Each row comes from the steps of one path. Every step used is in the known rows, and no mark comes twice. Write the path behind each row, first mark first.
Known rows
kudud/vagu/gesog/lirumo/leri/voke/nekepob: [-2.85 -1.05  3.44 -0.80 -2.48 -0.18  0.81 -2.02 -1.04 -1.57 -2.55 -0.52
 -3.61 -0.79 -0.35 -3.51  0.42 -0.93 -4.62  2.50  1.40  3.21 -0.93 -0.89
 -1.62]
lirumo/gesog: [-1.98  2.44  0.10  2.04  1.39 -5.42 -1.84 -0.12 -5.28  0.59  3.05 -1.28
  0.74  1.38  0.95  1.51  0.82  1.72  0.18 -2.14  0.45  0.39  4.03 -0.07
 -1.86]
gesog/lirumo/leri/voke/nekepob/vagu/kudud: [ 3.51  0.31 -1.62 -2.76  0.74 -3.98 -0.91 -0.98  0.80  1.52  1.08  0.75
 -2.73 -3.63 -0.09  1.13 -0.88 -1.72 -1.67  1.71 -1.07  3.71 -1.98  3.47
  1.69]
vagu/gesog/voke: [-0.37  2.69  1.89  2.55  2.72  2.19 -1.64  0.42 -1.50  3.17  2.90 -1.55
  2.66 -0.57  0.37  1.16 -1.66 -2.00 -0.92 -2.93  1.50 -0.59  2.59 -2.18
  0.30]
lirumo/leri/voke: [-0.76  3.81 -0.46 -6.46 -1.50 -2.00  0.97 -0.63 -0.11 -1.77 -4.74 -0.97
 -4.09 -1.21 -2.08 -0.10  0.93 -1.09  1.29  1.14  3.74  1.17 -0.81 -0.88
 -0.04]
gesog/voke/nekepob/vagu/kudud: [ 3.39 -1.11 -3.53 -1.98  2.22 -4.36 -2.36 -0.91 -0.93  2.35  3.45  0.25
 -0.48 -4.60  0.96  1.11 -0.57 -2.26 -3.44  0.76 -1.67  1.57  0.17  3.29
  1.05]
nekepob/vagu/gesog/voke/leri: [ 2.59 -0.36  0.81  1.86 -1.42  2.71 -1.06  1.58  3.44  0.57  0.91 -1.88
  5.33 -0.62 -1.76  0.31 -1.62 -1.07  5.49  1.16  0.23 -1.49  0.52 -0.65
  1.44]
lirumo/leri/voke/nekepob/vagu/gesog: [-1.68  0.08 -0.53  4.84 -0.33  6.16  2.01  2.99 -0.26  1.84 -1.50 -2.06
 -5.67 -1.21  1.75 -0.71  2.47 -2.64 -3.74  1.67 -1.94  3.92  0.27 -0.42
  1.74]
lirumo/leri/voke/gesog/vagu/kudud: [ 1.33  1.54 -2.91 -2.72  1.37 -2.82  1.51 -3.43 -0.22 -0.40  0.31  1.26
 -3.88 -1.67 -0.12  2.54 -0.09 -0.80  2.75 -2.95 -0.26  1.93 -1.53 -1.47
 -2.26]
voke/leri: [ 2.07 -0.13 -2.28 -1.58 -2.70 -3.02 -0.28  0.40  2.99 -2.78 -1.38  0.88
  5.91  0.30 -2.31 -0.04 -2.02 -0.97  7.16  1.13  1.03 -0.33 -0.17  0.14
  0.20]
leri/voke/gesog/vagu: [-1.92 -0.49 -1.81 -1.52  2.51  5.64  2.26 -3.03 -1.35 -1.27 -4.63  1.33
 -4.63  0.88  2.70  1.12  0.69  2.19  0.14 -3.59 -2.98 -2.22 -0.03 -4.23
 -3.90]
lirumo/gesog/vagu: [-3.08  0.52 -2.35 -0.73  2.35  2.81 -0.89 -3.45 -1.39 -1.25  1.16  0.00
 -1.83  2.20  3.81  1.04  0.27  2.66 -1.30 -2.18 -4.47 -4.13  3.43 -2.25
 -2.60]
nekepob/vagu/gesog: [ 0.12  1.86 -2.83  5.88  1.94  6.09  1.11  3.21  0.14  3.21 -1.07 -1.45
 -3.16  0.56  1.68  0.69  1.44 -2.09 -1.72 -1.60 -2.29  3.28  1.49 -0.62
  2.51]
vagu/leri/lirumo/gesog/voke/nekepob: [-3.05 -4.48  3.68  0.77 -0.45 -3.19 -1.99  0.53 -4.13 -0.44  4.93 -0.31
  3.48 -1.95  1.32 -1.02  0.32  0.42 -4.94  2.39  0.56 -2.89  1.43  1.28
 -1.78]
kudud/vagu/leri: [-1.12  0.61 -4.09 -2.01 -3.63 -2.48  0.92  0.64  1.98 -2.28 -2.16  1.33
  5.35  3.48 -4.44 -4.96 -1.37  0.91  2.98 -1.05  2.14 -4.54 -0.99 -1.34
  0.80]
nekepob/vagu/kudud: [ 4.61  1.37 -5.99 -2.40  2.63 -4.80 -1.68 -0.49  0.25  2.39  1.64  0.61
 -1.07 -2.84  0.04  2.06 -0.49 -1.99 -0.32 -1.00 -1.20  2.51 -0.01  3.15
  2.03]
nekepob/vagu: [ 2.00 -0.60 -5.22 -1.35  1.60  3.54 -0.49  1.32  1.40  1.10 -0.54  0.74
 -1.03 -0.59  2.62  0.11  0.09 -0.31 -2.76  0.62 -4.03 -2.25  0.62  2.24
  2.64]
vagu/gesog: [-1.32  3.52 -1.54  5.27  1.50  1.70  1.01  1.78 -1.41  1.93 -0.97 -0.70
 -0.98  1.29  0.23  0.87  0.38 -2.88  0.38 -3.14  0.74  4.67  2.02 -2.13
  0.57]
nekepob/vagu/leri/lirumo: [ 2.57 -3.76 -3.24 -1.70 -0.62  0.22  1.21  3.98  3.72 -0.24 -0.24  1.23
  2.02  1.65 -1.98  0.14  3.27  0.94  1.86  1.32  1.50 -3.95 -2.63  3.23
  3.48]
nekepob/voke/gesog/lirumo/leri: [-0.47  1.53  4.87  1.69 -3.64  0.94  3.90 -0.49  3.95 -2.37  5.65  3.96
  3.16  1.89  0.10  1.19 -4.44  0.09  4.79 -0.36  0.58 -0.80 -4.14 -0.62
 -0.05]
vagu/gesog/lirumo/leri/voke: [-0.09  5.32  3.06 -2.87 -0.94  0.32  1.31 -0.35  1.21 -0.12 -5.24 -0.85
 -3.77  0.43 -2.21  0.51 -0.62 -0.49  2.31  0.00  3.45  3.41 -1.54 -1.16
  0.74]
voke/nekepob/vagu: [ 0.02 -4.03 -3.73 -0.38  0.52  3.23 -0.57  1.04 -0.23  0.15  0.14  1.12
 -1.58 -2.33  3.98 -1.36  0.40 -1.01 -6.79  3.03 -5.12 -1.53  0.45  2.78
  1.37]
lirumo/leri/voke/nekepob: [-3.47 -1.73  1.02 -3.90 -2.35 -2.73  0.46 -0.96 -2.64 -2.85 -2.32  0.32
 -3.13 -3.23  0.62 -2.03  0.81 -1.82 -4.79  3.85  1.27  1.74 -0.22  0.28
 -1.70]
lirumo/leri/voke/nekepob/vagu/kudud: [ 2.84 -0.36 -3.59 -3.36  0.32 -4.58 -0.72 -0.62 -0.21  1.02  1.22  0.06
 -3.65 -4.44  0.00  0.81  0.74 -2.43 -2.25  2.17 -0.74  3.19 -1.23  3.29
  1.35]

Which path is each row?
[-1.35  1.30  3.17  2.92 -3.55  3.85  3.40  0.58  5.18 -1.57  3.68  2.57
  0.38  1.81  1.30 -0.16 -3.39 -1.94  1.40  1.57 -1.55  1.01 -2.85  0.27
  2.08] => voke/nekepob/vagu/gesog/lirumo/leri
[-0.54 -2.70 -0.08 -0.05  1.39  3.47 -1.16 -2.71  1.12 -1.45  3.44 -1.25
 -0.49  1.91  2.14  1.37  2.42  3.90  0.75  0.08 -2.81 -4.96  1.89 -1.00
 -1.94] => nekepob/voke/leri/lirumo/gesog/vagu
[ 0.08  1.72  1.60  2.61  1.91  2.80 -1.86 -1.82 -0.59  3.05  3.00 -2.63
  2.10  1.20 -0.80 -1.59 -0.79 -0.95 -1.82 -3.62  2.02 -1.50  2.63 -3.25
 -0.39] => kudud/vagu/gesog/voke
[ 4.69 -4.64  0.36 -0.93 -0.90 -1.72 -0.81  0.78  4.19 -1.29  3.05 -0.38
  4.40  0.33 -2.90  1.04  2.97  0.99  4.37  2.15  3.88 -1.55 -1.85  2.30
  1.30] => nekepob/voke/leri/lirumo
[ 4.28 -3.58  1.28  0.72 -0.28 -0.09 -0.39  1.01  4.16  0.25  2.08 -1.25
  3.68  1.16 -2.74  1.36  2.82 -0.13  4.93  0.39  3.89 -1.14 -0.90  0.89
  1.16] => vagu/gesog/voke/leri/lirumo
[-3.91 -2.24 -0.47 -4.07 -1.18 -0.99 -0.06  0.08 -3.17 -2.51 -5.56  0.59
 -1.73 -2.55  0.32 -2.64  0.52 -0.15 -4.58  3.27 -0.27 -0.38 -0.09 -0.16
 -1.64] => gesog/vagu/leri/voke/nekepob
[-2.07  3.37 -1.24 -5.37  0.29 -0.57 -0.38  1.02 -2.28 -0.74 -8.14 -1.74
 -2.50  0.03 -2.41 -0.58  1.43  2.39  1.55  0.10  1.61 -1.80  0.44 -1.46
 -0.55] => lirumo/gesog/vagu/leri/voke
[-2.94 -3.09  2.39  2.40  0.04  0.71 -1.47 -1.88 -2.84  0.48  3.10 -0.75
  1.15 -1.55  1.55 -3.04 -0.46 -1.80 -6.96  0.55  0.02 -0.08  2.07 -1.42
 -2.06] => kudud/vagu/gesog/voke/nekepob
[ 1.54  0.01  2.18  0.04 -1.63 -2.98 -2.48  0.10  0.74 -0.74  2.96 -1.86
  7.21 -0.20 -2.01  0.81 -1.95  0.67  6.33  0.88  1.57 -2.81  1.59 -0.43
 -0.70] => lirumo/gesog/voke/leri
[ 1.23 -1.53  1.59  2.24  0.01 -5.36 -1.39  0.66 -1.51 -0.17  3.53 -2.29
  1.67  2.19 -1.20  1.93  3.85  2.80  3.84 -0.14  2.33 -0.23  1.76  1.34
 -1.16] => voke/leri/lirumo/gesog
[-0.71  4.00 -1.85 -6.03 -0.36 -3.28 -0.24  2.33 -2.08 -0.52 -8.96 -0.92
 -0.51 -0.88 -4.07 -0.81  0.55  0.46  2.16  0.28  4.06  0.17 -0.51 -0.44
  0.72] => vagu/leri/voke
[ 0.54 -5.45 -0.13  0.74  1.49  3.51 -1.90  1.07 -0.98  1.63  3.80 -1.00
 -1.27 -2.33  3.74 -0.42  2.16  0.79 -7.17  3.24 -3.94 -3.58  1.01  3.21
  1.02] => leri/lirumo/gesog/voke/nekepob/vagu
[ 3.15 -0.42 -1.94 -1.32  2.09 -4.63 -2.26 -3.20  0.39  0.47  4.98 -1.09
  0.04 -1.29 -0.72  2.93  1.12  1.14  2.71 -0.69 -0.05  0.50  0.63  1.02
 -1.12] => nekepob/voke/leri/lirumo/gesog/vagu/kudud
[-1.58 -2.23 -2.66 -1.16 -2.51  1.69  0.51  4.78  0.90 -0.89 -0.54  1.74
  4.61 -1.33 -0.31 -2.19 -1.70 -0.20 -1.03  3.26 -2.26 -5.57 -1.31  2.22
  2.91] => gesog/voke/nekepob/vagu/leri
[-3.86  1.08 -3.12 -1.12 -1.55  0.68  1.07  1.89  0.27 -2.46 -1.01  1.42
  3.50  2.41 -0.42 -0.64 -1.31  2.09  3.28 -0.27 -2.12 -5.97  0.59 -1.28
  0.18] => lirumo/gesog/vagu/leri
[ 1.33  2.97  5.43  1.64  1.04 -0.14  1.69  0.45 -0.37  0.85 -4.69  3.33
  2.57  2.67 -1.54  1.47 -4.12  2.97  4.59 -4.26  1.26  2.18 -3.61 -1.12
 -0.80] => vagu/leri/voke/gesog/lirumo
[ 1.58  2.01  4.55  3.65  1.82  0.08  1.63 -1.05  0.04  0.81 -0.64  4.68
  3.73  3.31  0.71  2.22 -5.06  2.16  3.56 -5.25 -0.41  2.14 -2.61 -0.91
 -1.20] => voke/gesog/lirumo
[ 2.87 -0.06 -3.01 -1.79  2.02 -5.31 -1.56 -3.31  0.53  0.24  3.05 -0.54
 -0.77 -0.37 -0.55  2.84  1.22  0.53  3.34 -1.61 -0.42  0.90  0.79  0.76
 -1.33] => voke/leri/lirumo/gesog/vagu/kudud
[ 0.12 -0.61  1.04  2.00  1.82 -5.22 -1.48  0.20 -3.36  0.93  4.03 -1.75
 -0.30  2.31  0.11  2.23  4.13  2.74  0.41 -1.70  2.14 -0.03  2.63  1.34
 -1.28] => leri/lirumo/gesog
[-2.75 -5.10  3.54  0.80 -0.97 -2.79 -2.16 -0.98 -3.47 -0.46  5.01 -1.01
  2.96 -0.78  0.41 -2.99  0.98  1.20 -5.58  1.93  0.89 -3.57  1.37  0.40
 -2.25] => kudud/vagu/leri/lirumo/gesog/voke/nekepob
[ 0.37 -2.46 -0.27 -1.88 -0.59  4.16  0.08  0.76  1.23 -0.02 -1.96  0.47
 -3.62 -2.18  2.67 -1.34  0.09  0.03 -5.52  4.07 -3.87 -0.58 -1.43  2.65
  1.82] => gesog/lirumo/leri/voke/nekepob/vagu
[-2.68 -1.09  2.92 -3.25 -2.10 -2.11  0.31 -1.29 -1.51 -2.44 -2.41  1.00
 -2.13 -2.30  0.52 -1.75 -0.72 -1.12 -4.12  3.45  0.94  2.18 -1.13  0.62
 -1.41] => gesog/lirumo/leri/voke/nekepob
[ 2.22 -0.13  1.28  1.59 -2.18  0.92 -1.21 -0.60  3.19 -0.21  1.04 -2.19
  5.96  0.89 -3.30 -1.47 -1.58 -0.84  6.00 -0.15  2.09 -1.38  0.67 -2.25
 -0.01] => kudud/vagu/gesog/voke/leri
[-1.35 -0.60 -1.68  6.38  1.18  5.88  1.05  3.04 -1.02  2.51 -0.47 -1.16
 -3.55 -0.66  2.70 -0.46  1.71 -2.49 -4.52  0.24 -3.17  3.62  1.39 -0.21
  1.65] => voke/nekepob/vagu/gesog
[ 0.60  4.44  2.41 -2.69 -0.75  2.50  1.34  0.41  1.97  0.39 -5.13 -1.11
 -4.84  0.01 -1.44  0.36  0.03 -0.14  1.36  0.87  1.85  2.60 -1.94 -0.42
  1.66] => nekepob/vagu/gesog/lirumo/leri/voke
[-2.46 -1.61  0.24 -3.50  0.11 -3.22 -1.26 -0.97 -4.74 -1.33 -4.48 -0.12
 -2.72 -3.36  0.83 -1.78  1.02 -1.13 -6.17  2.45  1.07  2.60  0.99  0.31
 -2.18] => leri/voke/nekepob
[-0.80  1.88  3.64  1.26 -3.62  0.48  4.30 -0.73  4.10 -2.65  3.78  4.47
  2.46  2.71  0.25  1.04 -4.47 -0.57  5.48 -1.28  0.29 -0.20 -4.03 -0.88
 -0.15] => voke/gesog/lirumo/leri
[-1.01  0.14 -1.03  5.11  1.48  5.81  0.83  3.02 -1.63  2.84 -2.98 -2.20
 -5.37 -1.20  1.86 -0.54  2.63 -2.10 -4.88  0.58 -2.18  4.52  1.23 -0.35
  1.50] => leri/voke/nekepob/vagu/gesog
[-0.37 -1.16  0.69  2.04 -0.48 -5.02 -0.72  0.95 -2.06  0.13  3.21 -2.05
  1.35  3.75 -2.21 -0.55  4.16  3.69  1.81 -1.24  2.88 -2.29  1.45  0.70
 -0.76] => kudud/vagu/leri/lirumo/gesog
[ 1.14  4.79  3.72  5.01  2.24  2.11  0.10 -0.12  1.78  2.40 -1.23  2.06
  2.68  3.74  0.16  1.53 -4.47 -0.01  2.00 -4.06 -0.22  4.49 -0.41 -0.69
  1.61] => vagu/gesog/lirumo
[-2.42 -0.53 -1.20 -1.84  0.75  6.12  3.42 -2.97  0.09 -2.26 -3.16  1.56
 -5.00  1.05  2.54  0.96  0.56  1.70  1.24 -2.61 -2.77 -2.73 -1.01 -4.35
 -3.58] => lirumo/leri/voke/gesog/vagu
[ 1.66  3.89  3.54  4.96  1.51  2.65 -0.19 -2.27  2.75  2.14 -1.06  1.04
  2.02  5.29 -0.98 -1.23 -3.76  1.00  1.16 -4.77  0.35  3.57 -0.57 -1.85
  0.84] => kudud/vagu/gesog/lirumo
